(in the rows, 128 means zero)
Known rows, with every step that occurs:
E -> C: [140 116 102 141 119 131 133 129 132 119 131 144 128 128 104 131 109 119
  99 150  99 114  97 112 130 134 106 105 125 133 104 141 173 132 144 115
 140 134 126 124 133 126 111 141  73]
L -> A -> E -> C -> G -> Q: [147 141  98 137 107 126 131 144 141 120 158 112 145 116 151 122  83 118
 134 138  69 147  91  89 123 152 128 177 145 134 131 153 221 102 157 117
 147 112  93 142 125 128 122 181 100]
A -> E -> C -> G -> Q: [156 163 102 134 119 127 117 136 133 124 152 130 153 114 132 120  90 116
 121 145  98 139  94  91 131 143 116 180 140 137 131 142 225 117 162 109
 148 117  93 149 142 119 111 167 102]
A -> E -> C -> R -> U: [149 151  94 133 110 126 128 132 141 121 123 133 140 125 149 122 111 134
 121 136 107 101  94  99 118 155 114 163 155 134 113 133 181 128 124 122
 134 109  85 159 143 169 117 129  58]
P -> K: [127 112 107 141 115 136 135 134 134 117 117 146 124 108 126 135 119 118
  93 129 128 142  98 123 118 113 106 124 124 135  99 128 120 147 135 106
 135 124 109 128 135 102 117 128  94]
U -> E -> C -> R: [149 136 102 122 111 127 129 129 140 120 141 170 104 140 126 118 106 132
 107 149  97  95  96 102 119 137  98  87 120 141 101 147 164 135 123 116
 144 120  96 145 139 139 125 132  55]
V -> Q -> G -> C: [109 115 129 158 130 136 146 138 144 117 155 110 124 122  76 137 111 111
 144 126 130 128  97 112 130 115 100 136 129 124 105 153 135 130 125 113
 146 140 113 119 136  70 121 121 121]
K -> Z: [130 117 107 126 122 139 122 137 128 126 145 135 126 112 124 125 108 123
 107 133 130 139  93 107 120 124 111 104 123 122 111 146 144 134 134 117
 126 128 113 122 139 119 120 128  76]
Q -> V -> Z -> T: [136 124 128 126 115 134 124 139 147 113 134 154 106 125 107 141 128 122
 118 146 121 150  96 104 116 113 125 154 127 121 109 154 158 123 159 111
 145 177 130 103 129  94 129 130  72]
Z -> T -> C: [140 149 112 119 122 136 128 137 132 124 149 137 116 111 123 133 115 107
 104 149 148 118  94 117 127 132 110 142 192 110  93 158 143 135 138 111
 139 143  79 108 138 100 133 120 104]
A -> E: [145 143 104 129 122 136 119 143 136 120 159 139 143 107 141 134 119 124
 115 130 126 130 100 111 119 140 114 162 140 126 110 138 144 122 147 106
 134 126  78 123 132 155 115 134  78]
L -> A -> E -> C: [140 114  94 142 103 130 133 144 141 108 156 123 140 122 147 134 111 125
 119 136  74 137  93 103 122 155 130 145 129 129 109 152 186 102 147 119
 140 126  87 123 115 163 123 155  41]
K -> Z -> T -> C -> G -> Q: [139 172 118 109 122 136 119 138 125 136 155 118 123 101 132 114  86 103
 112 148 153 151  85  96 128 124 116 162 193 112 118 167 188 135 147 116
 140 126  75 129 155  53 139 141 126]
P -> K -> Z -> T -> C -> E: [113 140 111 116 102 144 138 138 129 117 123 101 131  96 136 125 119 108
  80 122 159 171  85 112 126 123 126 147 146 117  92 148 117 166 129 107
 133 130  70 128 140  69 161 109  27]
Z -> T: [135 136 110 119 134 134 118 135 137 122 149 149 134 112 123 129 124 121
 113 142 139 117  95 116 124 122 110 131 160 125  97 147 145 134 136 109
 144 152 130 100 134 119 119 133 122]
A -> E -> C -> G -> Q -> Y: [131 181 102 145 110 131 126 132 132 128 155 102 173 113 120 117  88 107
 122 148 108 145  88  90 136 148 111 212 141 125 139 146 221 115 173  93
 161 108 110 143 147 102 110 165  93]
U -> R: [127 122 105 129 131 131 123 120 129 108 136 161 117 122 132 133 105 130
 112 127 121  99  98 107 114 124  94 112 104 131 100 133 117 140 108 109
 131 114 134 121 132 150 112 142 108]
Q -> G: [ 89 127 117 135 133 137 137 145 140 123 155 118 152 124  91 136 132 112
 112 119 117 110  98 102 127 103 103 140 129 132 101 134 139 138 129 108
 135 141 126 127 153 129 114 124 107]
Q -> Y: [106 144 108 144 117 138 139 132 134 130 150 111 145 113 108 130 108 112
 114 142 131 119  93 111 125 133  99 147 136 113 113 143 131 136 151  97
 146 122 136 111 136 112 112 131 109]
C -> G -> Q -> V -> Z -> T: [142 148 132 120 119 130 121 140 147 123 134 136 110 122 107 130 104 114
 133 150 119 158  94  89 119 112 123 190 144 127 133 155 198 121 171 108
 149 168 134 122 143  61 130 157 127]
R -> U: [132 118 104 141 129 130 131 130 138 129 118 144 121 123 131 125 104 130
 123 138 130 102  99 108 117 128  98 130 149 126 106 132 131 139 121 121
 126 119 125 132 133 146 108 133 124]
A -> E -> C -> R: [146 153  97 124 108 130 129 139 138 118 151 133 144 117 133 130 121 125
 108 137  95 111  96 100 122 160 119 148 143 133 111 137 181 125 140 111
 142 118  80 144 145 153 124 127  54]
G -> Z -> K: [139 148 117 118 129 136 135 143 135 119 164 130 139  97 120 129 117 124
 103 150 176  89  93 126 116 156 111 158 172 135 109 134 125 124 158 103
 149 144 151 132 137 104 118 124 138]
Y -> C: [126 133  96 126 124 136 137 138 139 135 148 159 108 125  97 135 117 126
 111 132 115 106 102 118 122 114 105 140 144 130  99 137 135 134 149 108
 131 140 107 123 135 158 114 123 114]
R -> U -> E -> C -> G: [157 138  92 134 121 120 118 117 141 126 119 170 112 157 142 106  87 138
 116 152  92  99  98 101 123 128  95 120 133 140 106 151 182 131 109 130
 144 108 114 150 138 143 109 160  59]
P -> K -> Z: [124 110 106 134 112 141 126 133 126 115 117 143 130 104 131 127 115 123
  88 122 132 170  91 117 118 107 114 112 113 130 102 135 129 148 133 112
 128 118 100 131 137  88 123 125  60]
T -> C: [131 137 112 132 113 137 144 140 131 129 142 126 106 115 115 137 106 109
 105 148 135 109  99 113 125 139 101 124 170 112 100 151 132 137 139 113
 133 118  71 126 137 113 127 119 102]
P -> K -> Z -> T -> C: [131 136 109 122 109 141 124 134 122 111 125 138 123 100 140 129 122 110
  79 134 162 174  85 120 123 111 121 137 168 111  89 152 145 147 134 113
 134 129  69 121 142  56 142 115  47]
K -> Z -> T -> C: [135 144 111 114 118 139 120 136 123 123 150 131 122 108 130 126 113 110
 100 141 158 145  87 109 127 126 118 131 179 104  97 164 153 133 139 117
 134 139  71 112 143  85 138 116  72]
G -> Z -> T -> C -> R -> U: [131 176 111 108 115 133 131 141 142 131 129 106 114 104 138 121 115 116
 122 165 177  75  88 112 112 147 110 188 252 115  98 150 134 146 130 112
 136 133  75 138 142 119 137  93 125]
G -> Q -> V: [133 124 124 136 120 133 146 141 148 132 146 137 115 113  92 136 110 110
 135 144 122 143  98  91 123 106 108 154 112 133 131 138 177 124 159 102
 128 136 123 134 132 121 118 152 152]
R -> U -> E -> C -> G -> Z: [156 153  96 128 118 125 112 124 145 122 124 155 118 144 133 105  88 137
 124 171 113  84  94 106 119 134 101 151 165 145 108 153 180 132 127 121
 148 118 114 155 129 145 108 142  63]
L -> A -> E: [135 118  99 134 109 135 132 151 145 114 162 121 134 111 160 135 113 126
 129 124  99 141  96 107 112 150 125 156 143 124 111 150 146 107 144 116
 134 123  80 118 115 167 126 147  74]
A -> E -> C -> G -> Z -> T: [154 189  95 106 121 133  94 139 142 111 164 124 168 107 132 121 118 119
 112 162 118 116  89 111 128 152 130 215 199 134 109 156 212 120 162 103
 165 152  97 121 134 134 119 137  53]
Q -> G -> C -> R -> U -> E: [107 143 123 145 134 129 135 131 152 124 149 128 118 150 106 116 107 128
 153 121 143  85  95  97 113  95  83 136 144 134 105 150 140 139  81 122
 138 117  99 151 143 126 124 111 163]
Q -> Y -> C -> R: [ 96 168  97 124 107 140 152 140 143 141 157 120 123 121  96 131 119 118
 120 129 118  97  94 111 118 130  98 173 161 117 111 137 127 143 154  94
 143 124 113 130 149 145 125 106 125]

Rows:
[138 143  96 126 118 128 129 127 137 127 137 134 131 132 111 126  99 117
 102 150  75 105  99 107 131 145 107 118 139 131 111 149 183 138 141 118
 151 123 131 132 142 115 117 151  83]  E -> C -> G
[138 154  89 125 100 132 123 149 147 110 164  94 150 116 146 126 106 122
 127 154  78 119  91 105 119 168 135 194 176 135 118 163 198 108 163 113
 155 127  97 136 119 156 127 151  47]  L -> A -> E -> C -> G -> Z
[132 130  99 135 115 125 142 126 141 128 108 139 121 133 125 121 105 130
 116 144 104  84  95 100 119 145 104 121 152 133 107 132 167 145 115 125
 134 115 126 154 145 144 118 126  98]  E -> C -> R -> U
[159 112  98 147 122 123 124 118 136 119 110 184 109 153 131 112  97 141
 117 150 112 106  96 103 122 119  95 103 117 141 100 142 170 125 113 126
 135 116 113 143 126 153 105 147  59]  R -> U -> E -> C
[146 134 106 124 121 126 129 131 146 133 125 169  96 136 155 111 102 142
 129 136 128  84  98 101 104 126  88 116 146 135 103 139 121 138  99 123
 127 105  94 150 137 160 121 124 108]  C -> R -> U -> E
[ 90 158 108 139 113 140 158 138 140 145 149  98 135 107  84 125  95 112
 126 126 136 129  92  98 127 120 103 198 119 127 126 129 131 148 170  81
 138 128 138 132 137 128 127 131 155]  G -> Q -> Y -> C -> E
[137 135 131 135 110 131 133 143 146 130 129 133 100 125 100 133  91 117
 133 149 100 152  99  86 117 118 116 173 118 132 140 149 182 123 170 109
 141 143 128 141 140  73 124 155 125]  C -> G -> Q -> V -> Z
[133 172 106  99 116 137 113 136 128 129 157 114 124 113 136 120 100 107
  99 142 135 138  89 106 127 135 118 144 196 104 103 174 167 140 134 121
 143 129  74 118 151  78 142 126  73]  K -> Z -> T -> C -> G
[129 159 106 114 116 133 147 143 154 146 156 144 106 130  80 133 105 111
 135 137  93 134 102  92 122  98 109 191 137 134 133 143 194 127 166 103
 132 140 116 145 140 141 121 157 150]  Y -> C -> G -> Q -> V
[128 122 108 122 121 140 110 131 128 110 125 151 141 101 137 124 129 122
  92 124 151 175  86 120 119 104 123 128 140 127  94 140 142 144 134 111
 137 144 112 112 139  76 128 128  59]  P -> K -> Z -> T
[132 174 107 113 110 139 129 145 136 132 151  94 114 109 115 129  98 103
 109 170 137  89  97 117 122 153 108 174 212 119 110 161 139 143 153 107
 144 117  71 136 139 109 131 112 107]  T -> C -> G -> Z
[103 155 105 149 121 138 148 135 132 141 150 131 129 112  84 127  99 114
 129 139 143 132  92 104 126 107  98 187 144 121 123 133 156 128 176  87
 140 130 125 127 139 118 107 138 168]  G -> Q -> Y -> C
[138 149 133 135  98 132 146 145 141 132 130 117  84 126  98 137  83 102
 123 157 114 149  97  85 120 127 113 181 146 116 136 161 183 126 171 112
 138 129  82 150 144  53 136 142 111]  T -> C -> G -> Q -> V -> Z
[121 128 113 149 106 137 146 134 137 127 136 122 130 104 113 131  98 115
 124 144 126 135  92 115 125 150 101 145 128 113 112 145 114 129 155  99
 149 123 124 115 131  86 117 128  67]  V -> Q -> Y
[149 176  93 120 113 134 109 141 138 117 157 111 157 113 126 124 109 120
 114 161 103 108  94 110 127 160 123 198 169 136 119 150 202 121 164 104
 154 130  87 141 135 146 115 136  47]  A -> E -> C -> G -> Z
[139 172 100 107 126 132 107 131 139 117 148 122 148 116 109 119 111 116
 109 172 116 100  90 115 129 141 121 171 192 134 103 157 194 134 158 106
 163 158 133 118 136 106 120 135  85]  E -> C -> G -> Z -> T
[109 169 114 137 120 134 135 134 136 142 152  96 147 108 112 119  80 105
 129 148 128 127  91  97 126 131  96 178 152 121 135 145 166 135 160  93
 152 109 141 129 146  80 113 151 175]  C -> G -> Q -> Y
[136 161 110 115 117 130 137 135 139 132 126 128 109 117 143 123 112 118
 115 142 156  91  92 106 115 143 106 157 219 110  96 150 136 147 113 121
 133 120  76 135 148 116 139 108 118]  Z -> T -> C -> R -> U
[113 157 127 124 118 141 136 152 142 114 155 107 137 101  93 136 132 102
 120 150 164 117  88 114 129 127 118 201 209 118  89 157 136 129 149 102
 148 159  71 120 146  72 135  98  51]  V -> Q -> G -> Z -> T -> C
[105 128 122 136 121 140 139 152 144 117 149 111 143 105  88 135 125 115
 129 138 136 113  94 111 123 125 111 171 153 135 102 137 123 129 150 101
 140 148 114 133 142 103 118 108  69]  V -> Q -> G -> Z
[121 150 112 108 113 141 133 140 130 127 150  93 127 103 126 122 111 109
  94 132 149 141  88 102 129 138 124 141 157 109  99 159 126 154 133 111
 132 139  78 117 139  97 158 111  55]  K -> Z -> T -> C -> E
[ 92 132 127 154 141 137 139 137 140 120 166 102 141 129  70 137 116 107
 134 124 137 113  97 109 128  98  97 138 133 127 107 150 151 136 121 110
 142 144 117 117 139  97 117 121 166]  Q -> G -> C
[116 169 115 108 114 142 134 146 140 124 150  81 126  92 112 128 115 105
 108 158 170  98  91 114 125 149 119 185 200 119  97 153 116 156 150  96
 141 151  83 116 130 114 152  97  92]  G -> Z -> T -> C -> E
[142 165 124 115 101 133 131 141 146 121 137 124  94 133 107 139 114 107
 110 155 111 144  97  99 123 131 123 181 176 107 113 174 169 129 157 116
 150 154  86 119 142  63 148 129  55]  Q -> V -> Z -> T -> C -> G
[142 141 107 135 124 126 131 129 132 132 135 135 132 122 107 119  80 113
 115 154  96 121  95  97 133 133 107 137 140 140 126 143 206 131 152 111
 146 123 130 143 145  89 112 167 138]  E -> C -> G -> Q
[119 163  94 128 101 136 147 136 145 140 145 127 118 121 102 128  96 117
 125 137  98 126  97 116 128 140 103 185 154 114 113 152 130 131 164 101
 156 124 120 125 143 102 121 130  69]  V -> Q -> Y -> C -> G
[101 179  90 123 112 137 138 133 141 141 159 116 130 127  97 128 107 114
 116 134 100 110  98 114 126 127 100 184 162 115 115 149 145 137 162  97
 152 126 124 122 146 134 116 132 111]  Q -> Y -> C -> G
[140 145 111 129 112 127 141 132 148 132 143 129 124 132  84 128  96 107
 122 154  76 139  97  84 134 120 113 154 119 138 136 148 231 126 160 109
 143 131 142 145 140 107 120 172 112]  E -> C -> G -> Q -> V
[ 87 149 127 138 133 136 145 141 145 125 170  91 136 126  78 134 121 108
 138 119 132  94  96 104 121 111  97 136 152 127 110 149 143 147 112 110
 142 133 112 133 151 100 130 105 179]  Q -> G -> C -> R
[147 119 142 141 118 130 148 143 140 119 140 153 105 114 105 138 103 123
 117 141 150 151  94  95 113 132 121 162 107 134 136 133 167 106 179 109
 141 153 164 146 140  50 124 155 150]  G -> Q -> V -> Z -> K
[112 182 118 139 108 135 149 136 129 145 151  82 129 108 111 123  75  92
 118 155 139 127  91  96 130 141  94 188 181 105 131 156 167 135 162  96
 151  97  93 140 149  62 125 142 154]  T -> C -> G -> Q -> Y
[140 178 121 109 114 131 139 141 147 135 157 121 111 115 107 131 104  93
 125 155 129 144  94  91 129 115 113 194 186 114 125 164 200 129 155 106
 142 140  90 129 145  79 143 153 138]  Z -> T -> C -> G -> Q -> V
[ 94 169 124 119 128 142 129 150 139 116 165  95 151 107  87 135 138  99
 112 150 171 100  88 110 128 112 115 198 212 120  91 155 150 134 147 100
 145 160  84 119 150 100 130  97 100]  Q -> G -> Z -> T -> C
[103 166 103 141 116 132 155 133 141 151 128 123 122 120 109 118  94 124
 144 134 146 101  89  94 115 117  93 205 171 123 127 125 156 137 147  98
 133 111 122 155 148 139 113 125 190]  G -> Q -> Y -> C -> R -> U
[116 179  96 122 101 141 140 144 147 135 150 110 125 109  93 127  99 116
 134 154 119 112  94 121 123 149 107 221 178 119 115 152 132 132 181  90
 158 134 116 126 136 111 119 114  69]  V -> Q -> Y -> C -> G -> Z
[137 177 107 107 120 133 123 135 135 130 152 121 119 117 132 128 109 103
 104 148 128 111  97 114 128 142 108 156 209 110 100 166 157 140 136 115
 150 130  84 117 146  89 138 131 109]  Z -> T -> C -> G
[135 167 114 114 119 140 121 144 133 121 152 117 122 101 112 131 117 108
 113 170 175 101  90 121 123 137 114 175 220 115  94 158 141 134 155 102
 145 152  75 111 131 104 131 104 105]  G -> Z -> T -> C
[115 153 101 129  97 138 158 139 145 139 142 128 108 114 102 131 110 122
 130 132 117 113  92 114 118 146 101 173 151 116 110 140 111 135 158  96
 146 122 103 132 144 116 130 107  75]  V -> Q -> Y -> C -> R
[103 208  93 106 122 141 118 138 144 135 168 103 149 110  97 122 120 112
 124 156 139 101  89 121 124 125 111 237 212 117 107 157 157 136 175  86
 164 158 136 106 139 126 120 116 119]  Q -> Y -> C -> G -> Z -> T
[141 137 130 129 102 136 136 142 142 115 133 139  87 127  99 146 124 110
 107 155 132 149  95 102 120 123 124 166 157 107 106 165 161 126 160 112
 141 166  83 113 134  77 142 120  56]  Q -> V -> Z -> T -> C
[146 139 140 138 107 134 138 144 138 120 129 141  90 115  98 139 109 106
 124 159 152 161  91  90 121 112 122 185 155 113 121 159 182 120 173 107
 137 163  88 123 137  50 138 135 111]  G -> Q -> V -> Z -> T -> C
[139 110 137 149 112 133 141 143 143 123 125 147  96 121  93 138 105 119
 131 148 122 159  96  89 115 109 114 160 100 132 135 139 171 121 172 106
 131 150 124 134 131  82 119 144 125]  G -> Q -> V -> Z
[141 124 139 135 121 133 127 141 143 118 131 151 107 116  99 134 111 118
 132 149 139 165  92  91 116 103 123 173 123 128 125 144 185 117 172 105
 139 175 131 114 134  69 125 147 129]  G -> Q -> V -> Z -> T
[ 76 175 125 112 121 143 142 153 144 121 165  61 156 102  85 131 135  97
 107 136 167  98  89 104 131 124 121 209 193 125  93 149 127 156 140  93
 143 160  93 125 148 112 151  93  86]  Q -> G -> Z -> T -> C -> E
